Each row was made from one small tree. The marks that hang from a mark follow it in brackets, in the order of their numbers. Every link used is in the known rows. Write each row's tree.
Known rows
K310[K403 K877[K261 K823]]: [-30.3 -12.8   8.3 -22.5  11.8  34.8  15.6   5.8 -16.8  53.1  42.7 -13.3
 -13.8  50.4  19.8  -4.4  27.0   1.8  11.6 -53.9   6.0]
K877[K310 K823]: [-20.1 -30.1  -7.2   1.9  15.9  34.4  14.1  20.1 -16.8  43.9  23.4  -8.5
 -12.8  38.7  17.7 -27.1  15.3  25.1   4.3 -29.2  13.8]
K657[K365]: [ 29.5  -8.6  17.2  -2.9  24.7  11.3  26.6  27.2 -20.6  24.6  11.5  -2.7
  16.4   8.6  -6.7 -27.7  14.3  13.0   2.2  -9.1  11.0]
K310[K403[K38 K899] K877[K261 K823]]: [-22.4  -6.6   9.9 -22.6  22.6  46.3  20.0  -7.4 -23.5  51.7  33.6  10.0
 -16.7  31.1  12.4 -11.1  34.1   7.5  -1.8 -58.5   1.4]
K403[K38 K310[K877] K899]: [ 10.7 -13.4  -8.0 -13.7  33.5  44.2  18.7   4.8 -15.5  23.7   7.2  27.7
   3.3  15.9  -1.5 -27.3  32.5  21.3 -15.6 -39.5  -4.3]
K657[K365[K403[K38 K310 K899]] K527]: [ 59.4 -21.8  39.8   4.7  39.9   5.0  36.3  17.3 -28.0  25.4  -7.0  27.5
  17.2 -23.3 -22.8 -25.4  30.3  29.1 -14.8 -13.2  -3.8]
K261[K877[K310[K403[K38]] K823]]: [-28.1 -25.1  -6.0  -3.8  16.4  42.2  17.8  10.5 -19.1  49.4  39.5   3.7
 -20.8  38.1  21.8 -27.1  22.1  24.2   2.6 -37.6   9.9]
K527[K657]: [ 15.7 -13.7   8.6 -12.5  31.7   5.9  31.8  26.1 -16.9  20.3  -0.9  -8.4
   8.0   8.6 -11.6 -36.0  12.4  15.9  10.0 -16.9   8.6]
K261[K877[K310]]: [-14.2 -25.4 -20.8   2.6  14.9  39.5  14.7  30.7 -14.1  30.1  28.5  -7.3
  -9.8  39.1  17.8 -32.7  20.0  24.5   5.1 -22.6  12.5]
K403[K38 K310[K877[K823]] K899]: [ -6.2 -17.6  -5.7 -13.6  26.5  50.0  15.6   2.2 -14.8  37.9  14.2  26.2
  -4.7  27.9   7.2 -22.4  35.1  23.8 -16.6 -44.6  -2.7]
K899[K403[K38 K310[K877[K261 K823]]]]: [ -8.3 -19.1   9.6 -10.5  13.5  46.4   9.3  -0.4 -16.0  53.0  23.9   4.3
 -20.9  45.7  16.8 -11.3  44.4  16.3   0.2 -32.3  -4.2]
K403[K310 K899]: [ 22.6 -18.8   6.9  -5.7  34.1  35.9  28.2  22.9 -13.6  22.8   3.8  20.9
  11.6  11.9  -5.0 -34.3  15.8  26.7 -13.5 -24.5   2.6]
K365[K657]: [ 21.6  -4.4   7.8  -8.7  34.0   9.8  35.2  19.6 -33.8  29.7  15.4  -5.8
   3.8  10.2 -10.3 -33.2  18.8  20.4   8.5 -15.3   5.4]
K527[K657[K365[K403[K38 K310]]]]: [ 45.0 -19.2  37.4  -0.1  36.7  -0.2  27.1  24.0 -22.5  23.8  -4.2  14.7
  14.2 -13.5 -17.7 -27.0  24.2  26.1  -4.1  -5.9   3.5]
K899[K403[K38 K310[K877[K823]]]]: [  6.8 -16.5  10.3 -13.5  22.4  37.2  16.6  -1.7 -16.5  49.6  17.6  10.5
  -7.7  37.5  11.6 -15.1  39.8  13.4  -3.7 -30.9  -5.9]
K899[K403[K38 K310]]: [ 32.5 -13.1  16.6  -7.3  33.9  28.8  28.3   3.9 -19.9  35.3   4.3  15.7
  -0.8  13.5  -2.9 -31.4  29.1  17.0  -4.2 -11.2  -4.5]
K899[K403[K38]]: [ 33.0  -1.3  14.0 -10.5  36.8  23.1  34.4   0.9 -28.2  36.8   4.6   5.2
  -2.6   9.9  -3.4 -34.0  29.1   4.2   2.8  -9.4  -1.9]
K261[K877[K310[K403] K823]]: [-28.3 -28.6  -1.5  -3.2  12.2  38.7  18.6  21.2 -15.3  49.8  42.7  -4.2
 -14.8  44.9  25.0 -22.3  17.0  23.6   5.1 -38.7  12.7]
K527[K657[K365[K403[K899]]]]: [ 51.1 -12.0  45.7  -1.3  40.0  -2.2  37.3  31.4 -27.2  25.4  -3.3   9.5
  22.1 -18.2 -18.6 -25.3  20.9  18.8  -3.8 -10.7   7.7]
K365[K403 K657]: [ 41.9  -2.3  24.7  -4.1  44.2   2.5  40.5  18.6 -43.7  37.7  15.6  -1.1
   4.3  -0.5  -8.5 -28.2  27.6  13.2   5.1  -8.0   0.8]
K823[K877[K261 K310[K403[K38 K899]]]]: [-24.9 -23.5   4.8   3.8  18.4  46.6  14.2  12.3 -12.5  41.1  19.9   9.0
  -9.3  25.5  12.2 -28.5  18.1  33.0   0.7 -39.6  10.3]

Write each row's tree
[-31.2 -27.4  -8.3 -11.2   4.5  47.6   1.1  18.4  -6.4  43.6  31.4  -6.5
 -15.0  59.7  21.3 -10.5  31.7  20.6   2.8 -40.9   4.6] => K403[K310[K877[K261 K823]]]
[-23.1 -21.1  -7.0 -11.3  17.1  60.4   6.2   3.6 -13.9  41.8  20.9  19.3
 -18.5  37.6  13.2 -17.5  40.6  26.9 -11.9 -46.4  -0.7] => K403[K38 K310[K877[K261 K823]] K899]
[ 41.3 -17.3  35.6  -5.1  36.8   9.0  24.6  20.6 -21.4  24.3  -1.6  22.8
  17.5 -10.5 -14.5 -17.4  33.8  24.9 -11.2 -24.2  -0.1] => K527[K657[K365[K403[K38 K310[K877] K899]]]]
[ 53.7  -5.1  29.6  -3.4  53.6   0.5  51.5   5.4 -50.2  32.6  -2.0  17.9
   2.8 -28.0 -26.5 -34.0  36.6  24.0  -4.2 -16.9  -7.5] => K365[K403[K38 K899] K657[K527]]
[ 43.0 -27.1  31.2  -1.3  25.5  -1.5  25.1  26.0 -18.8  27.7   7.7   3.1
  20.5   6.0 -10.3  -8.8  30.9  19.0  -2.1 -21.9  -2.4] => K657[K365[K403[K310[K877]]] K527]
[-29.5 -26.7  10.7  -1.0  20.0  50.6  16.1   2.7 -23.6  52.7  30.1   9.9
 -28.5  24.5  15.8 -22.5  22.3  30.0  -1.4 -46.6  10.8] => K877[K261 K310[K403[K38 K899]] K823]
[ 51.0 -17.8  42.8   0.7  41.6   5.8  31.2  23.8 -23.7  22.9  -8.2  26.1
  17.5 -22.0 -20.7 -28.1  25.7  30.2 -12.0 -10.9   2.8] => K527[K657[K365[K403[K38 K310 K899]]]]
[ 27.8   0.7  18.1 -18.0  47.5  24.4  43.5  -1.9 -28.9  29.7   9.0  23.6
   7.0  -9.7 -11.8 -36.4  15.0   8.6  -7.3 -32.5   0.9] => K310[K403[K38 K899]]
[ 20.2 -26.6  36.7  -5.2  21.9   4.5  17.2  28.6 -15.5  38.5  12.5   2.4
  13.0  16.3  -1.0  -7.7  29.7  22.6  -1.0 -25.1   5.2] => K527[K657[K365[K403[K310[K877[K823]]]]]]
[ 44.6 -22.3  41.9   0.5  32.2  -3.7  27.4  34.3 -18.6  24.4  -0.6   7.2
  20.6  -6.3 -14.4 -22.9  19.5  25.6  -1.6  -6.9   6.4] => K527[K657[K365[K403[K310]]]]
[-32.7 -30.0 -17.8   2.7   7.4  45.6  10.5  27.9 -13.8  45.6  36.7  -9.3
 -19.0  52.2  27.3 -27.0  23.2  26.9   4.6 -28.4  14.3] => K261[K877[K310 K823]]
[ 12.6 -17.1   9.6  -4.9  40.4  31.0  31.7   4.1 -25.0  30.4  12.9  20.1
  -0.9  -2.0  -2.1 -34.2  12.1  23.1  -6.6 -37.9   6.3] => K877[K310[K403[K38 K899]]]
[-15.7 -26.5   6.6  -1.3  18.5  33.2  16.1  17.7 -17.8  36.8  29.8  -8.9
 -15.5  27.4  11.5 -22.4  12.5  21.9  10.7 -35.6  12.6] => K877[K261 K310[K403]]
[ 53.7 -21.2  37.6   0.5  45.9   2.1  46.1  21.5 -36.9  31.5   1.0  18.3
  11.7 -14.8 -22.0 -25.7  29.8  36.1  -8.0 -19.9  -6.8] => K365[K403[K310 K899] K657[K527]]
[ -8.8 -21.0   7.4  -1.4  28.7  43.8  20.4   5.8 -24.1  35.3  21.7  11.7
 -18.6   9.9   5.3 -28.6  18.9  26.9  -1.0 -39.8   8.7] => K877[K261 K310[K403[K38 K899]]]
[-14.5 -18.2 -17.0 -12.1  16.9  47.0   3.9   7.0 -12.3  28.7  19.4   6.1
 -14.9  37.5   8.9 -21.3  35.6  19.1  -0.2 -34.1  -1.0] => K403[K38 K310[K877[K261]]]
[ 26.3 -20.2  34.9  -2.3  28.2  18.2  16.1  21.9 -20.4  27.9   5.0  16.7
   5.4  -1.8  -9.4 -13.0  38.2  27.2  -7.2 -25.6   1.9] => K527[K657[K365[K403[K38 K310[K877[K261]] K899]]]]
[ -4.1  -1.6   6.9 -22.3  30.7  40.4  24.2  -4.3 -24.0  35.6  25.7  11.7
  -8.1  17.2   3.0 -16.1  31.5   4.5  -1.1 -52.5  -0.4] => K310[K403[K38 K899] K877[K261]]
[-41.1 -34.1  -8.6   5.4   4.0  47.4   3.0  22.0 -15.7  49.4  32.0 -16.7
 -30.0  50.1  24.8 -21.7  21.8  28.8   9.5 -30.7  16.1] => K877[K261 K310 K823]
[ -9.0 -24.8  12.8  -0.5  24.2  40.0  21.1  17.2 -19.8  35.9  25.6   3.5
 -12.2  18.0   8.2 -23.4  13.3  26.2   1.6 -41.3  11.7] => K877[K261 K310[K403[K899]]]
[ 53.0 -16.6  37.0   1.5  32.7 -10.8  37.7  26.4 -29.1  28.2   1.9  -2.9
  18.8  -9.4 -16.7 -21.9  23.5  12.7   3.3  -7.0   2.5] => K657[K365[K403] K527]
[ 41.4 -14.3  26.7  -0.8  40.9   8.6  33.6  21.6 -35.5  36.2  14.8   9.4
   5.8   3.3  -7.8 -25.8  27.0  25.4  -1.8  -9.9  -1.9] => K365[K403[K310] K657]
[-31.1 -28.7   3.7   3.5   9.2  37.3  10.5  22.9  -6.7  42.2  27.6 -10.2
  -6.7  41.8  18.1 -23.1  11.5  28.6  11.1 -35.6  13.8] => K823[K877[K261 K310[K403]]]
[ 46.2 -18.8  25.4  -1.1  44.8  -0.6  39.8   9.6 -39.8  32.0   1.7  14.7
   0.7 -13.4 -21.6 -30.4  34.5  32.0  -1.1 -12.7  -9.1] => K365[K403[K38 K310] K657[K527]]
